Known rows, with every step that occurs
sumok nodiv: [-0.09 -0.03 -0.05 -0.18 -0.29 -0.02 -0.04 -0.14 -0.04  0.13 -0.16  0.03
  0.03  0.00  0.13 -0.14  0.29  0.09 -0.24 -0.01]
saza sumok nodiv toziv selirun: [ 0.16  0.25  0.00 -0.21 -0.22  0.06  0.06 -0.03 -0.19  0.05 -0.32 -0.16
 -0.17 -0.14 -0.03  0.05  0.12  0.07 -0.24  0.18]
selirun saza: [ 0.16 -0.09 -0.18 -0.18  0.17 -0.09 -0.04  0.18 -0.16  0.14 -0.26  0.20
 -0.09  0.15  0.13  0.00  0.39  0.00  0.01 -0.19]
bisat saza selirun nodiv: [ 0.02 -0.21  0.26 -0.21 -0.11  0.25  0.01  0.05 -0.27 -0.02 -0.08  0.24
  0.19 -0.13  0.34 -0.13  0.40 -0.08  0.00 -0.21]
selirun saza sumok: [ 0.10  0.19 -0.17 -0.11  0.19 -0.02 -0.01  0.27 -0.27  0.09 -0.38  0.17
 -0.02  0.17 -0.04 -0.03  0.47 -0.07 -0.03 -0.07]
selirun toziv nodiv bisat: [ 0.02 -0.06 -0.14  0.00 -0.05 -0.08  0.02 -0.03 -0.03  0.02 -0.28 -0.20
  0.19 -0.05  0.13  0.02  0.25  0.06  0.17 -0.06]
saza sumok nodiv toziv: [-0.09  0.06 -0.02 -0.14 -0.11  0.04  0.15 -0.01 -0.22  0.00 -0.33 -0.05
 -0.10 -0.05 -0.20  0.01  0.30  0.02 -0.21  0.21]
bisat nodiv toziv selirun: [ 0.20  0.30  0.23 -0.22 -0.29  0.01  0.01  0.11 -0.28  0.08 -0.30 -0.09
 -0.33 -0.16 -0.02  0.08  0.10  0.00 -0.11  0.06]
bisat nodiv: [-0.03  0.25  0.27 -0.14 -0.33 -0.05 -0.07  0.17 -0.27  0.13 -0.21  0.15
 -0.15  0.01  0.00 -0.10  0.35 -0.09 -0.09 -0.11]
toziv nodiv: [ 0.02 -0.06 -0.28 -0.14  0.01  0.00 -0.05  0.09 -0.13  0.14 -0.17 -0.12
  0.14 -0.06  0.28 -0.08  0.39  0.08 -0.04 -0.04]
sumok nodiv saza selirun: [-0.38 -0.08 -0.03 -0.11 -0.08  0.10 -0.08  0.04  0.14  0.00 -0.10  0.00
  0.20  0.06 -0.02  0.00  0.31 -0.06 -0.11 -0.17]
selirun toziv nodiv: [ 0.08 -0.22 -0.07 -0.08  0.20 -0.03  0.03 -0.01  0.00  0.13 -0.10 -0.07
  0.10  0.00  0.15 -0.02  0.32 -0.04  0.05 -0.11]
sumok nodiv selirun toziv: [-0.05 -0.26  0.38 -0.11  0.03 -0.17  0.12 -0.43  0.13  0.07  0.01  0.03
 -0.02  0.01 -0.09  0.08  0.07 -0.06  0.06 -0.06]
bisat saza sumok: [ 0.00  0.23  0.09 -0.08 -0.10  0.23 -0.01  0.06 -0.31  0.02 -0.27  0.16
 -0.02  0.01 -0.18 -0.27  0.50 -0.04  0.02  0.06]
sumok nodiv toziv selirun saza: [ 0.31 -0.01 -0.10 -0.28  0.00 -0.12  0.06  0.09 -0.17  0.11 -0.29  0.03
 -0.12  0.02  0.07  0.16  0.21  0.07 -0.18 -0.03]
selirun toziv: [ 0.05 -0.20  0.17 -0.06  0.14  0.02  0.01 -0.08  0.05  0.09 -0.12  0.13
 -0.23  0.05 -0.06 -0.04  0.19 -0.13  0.11 -0.16]
nodiv toziv selirun saza sumok: [ 0.26  0.27 -0.13 -0.16  0.19  0.01  0.05  0.27 -0.30  0.06 -0.42  0.05
 -0.14  0.05 -0.07  0.10  0.33 -0.04 -0.07  0.03]
toziv selirun nodiv saza sumok: [ 0.19  0.33 -0.08 -0.05  0.05  0.00  0.01  0.23 -0.14 -0.07 -0.24  0.19
  0.00  0.00  0.10 -0.07  0.45 -0.01 -0.09 -0.16]
toziv selirun: [ 0.20  0.19 -0.03 -0.21 -0.21  0.08 -0.15  0.00 -0.11  0.13 -0.24 -0.09
 -0.26 -0.12  0.23 -0.07  0.11  0.06 -0.07 -0.04]
sumok nodiv toziv selirun: [ 0.18  0.10  0.03 -0.25 -0.26  0.03  0.03 -0.08 -0.13  0.07 -0.27 -0.17
 -0.22 -0.16  0.05  0.06  0.06  0.11 -0.22  0.13]
nodiv saza selirun: [-0.34 -0.06 -0.05 -0.08  0.06  0.16 -0.12  0.13  0.10 -0.02 -0.14  0.01
  0.06  0.05  0.00  0.01  0.32 -0.11  0.04 -0.19]
saza sumok nodiv: [-0.11  0.19 -0.06 -0.13 -0.23  0.02 -0.02 -0.03 -0.14  0.09 -0.26  0.03
  0.10  0.04 -0.01 -0.15  0.37  0.04 -0.27  0.06]

Rows
[-0.13  0.26 -0.12 -0.03 -0.38 -0.02 -0.01 -0.06 -0.14  0.00 -0.40 -0.13
  0.17 -0.01  0.02 -0.11  0.28  0.12 -0.08  0.09] | saza sumok nodiv bisat
[-0.08  0.30 -0.18  0.02  0.10  0.04 -0.03  0.20 -0.06 -0.03 -0.27  0.12
 -0.07  0.11 -0.15 -0.12  0.48 -0.04 -0.02 -0.08] | nodiv saza sumok
[-0.17 -0.26  0.27 -0.09  0.18  0.17 -0.03 -0.05  0.08  0.08 -0.11  0.04
 -0.06  0.05 -0.06  0.05  0.13 -0.24  0.13 -0.16] | saza selirun toziv
[ 0.36  0.14  0.05 -0.25  0.00 -0.13  0.04  0.25 -0.28  0.11 -0.32  0.08
 -0.22  0.02  0.00  0.19  0.25 -0.01 -0.07 -0.09] | bisat nodiv toziv selirun saza
[ 0.26  0.16 -0.01 -0.12 -0.34 -0.04 -0.03  0.02 -0.22 -0.03 -0.31 -0.04
  0.02 -0.18  0.48 -0.04  0.16  0.13  0.04 -0.11] | toziv selirun nodiv bisat
[-0.12  0.02 -0.18 -0.06 -0.14 -0.13 -0.03 -0.03  0.16 -0.03 -0.09  0.14
  0.02  0.09 -0.04 -0.10  0.41  0.11 -0.16 -0.15] | sumok nodiv saza
[ 0.07  0.24 -0.11 -0.01  0.10 -0.01  0.04  0.24 -0.15 -0.09 -0.23  0.26
  0.02  0.04  0.04 -0.11  0.54 -0.03 -0.06 -0.17] | selirun nodiv saza sumok
[ 0.00 -0.09  0.58 -0.08  0.00 -0.19  0.09 -0.25 -0.01  0.07 -0.02  0.11
 -0.14  0.01 -0.16  0.10  0.11 -0.17  0.16 -0.13] | bisat nodiv selirun toziv
[ 0.09 -0.14  0.00 -0.18  0.18 -0.23  0.04 -0.08 -0.10  0.11 -0.16  0.12
 -0.02  0.09  0.11  0.11  0.26  0.02  0.11 -0.16] | nodiv selirun saza
[ 0.38  0.05  0.07 -0.24 -0.17  0.02 -0.03  0.06 -0.24  0.05 -0.17  0.13
 -0.11 -0.18  0.56 -0.07  0.22  0.05 -0.12 -0.19] | toziv selirun nodiv
[-0.12  0.09 -0.09 -0.08 -0.44 -0.06 -0.03 -0.15 -0.07  0.02 -0.33 -0.13
  0.12 -0.04  0.13 -0.10  0.22  0.16 -0.06  0.02] | sumok nodiv bisat
[ 0.05  0.28  0.14 -0.12  0.09 -0.17  0.06  0.14 -0.30  0.08 -0.29  0.16
  0.05  0.12 -0.12  0.06  0.40 -0.10  0.01 -0.07] | bisat nodiv selirun saza sumok
[-0.22 -0.26  0.22 -0.04  0.16  0.03  0.01 -0.08  0.26 -0.01 -0.04  0.11
  0.07  0.12 -0.18  0.07  0.21 -0.18  0.02 -0.21] | sumok nodiv saza selirun toziv
[ 0.00  0.01 -0.08 -0.17  0.02 -0.04  0.19  0.07 -0.24  0.02 -0.35  0.02
 -0.04  0.03 -0.21  0.08  0.36  0.01 -0.20  0.13] | selirun saza sumok nodiv toziv
[ 0.03 -0.24  0.24 -0.22 -0.01  0.23  0.16  0.06 -0.33 -0.08 -0.19  0.11
 -0.02 -0.20  0.08  0.03  0.33 -0.06  0.01 -0.02] | bisat saza selirun nodiv toziv
[-0.17  0.07  0.17 -0.14 -0.17 -0.13  0.07 -0.33 -0.08  0.06 -0.13 -0.07
  0.13 -0.05 -0.01 -0.01  0.19  0.05 -0.10  0.09] | saza sumok nodiv selirun
[-0.01 -0.15  0.48 -0.08  0.01 -0.08  0.16 -0.43  0.03  0.03  0.00  0.11
  0.07  0.01 -0.28 -0.01  0.20 -0.09  0.07 -0.01] | bisat saza sumok nodiv selirun toziv
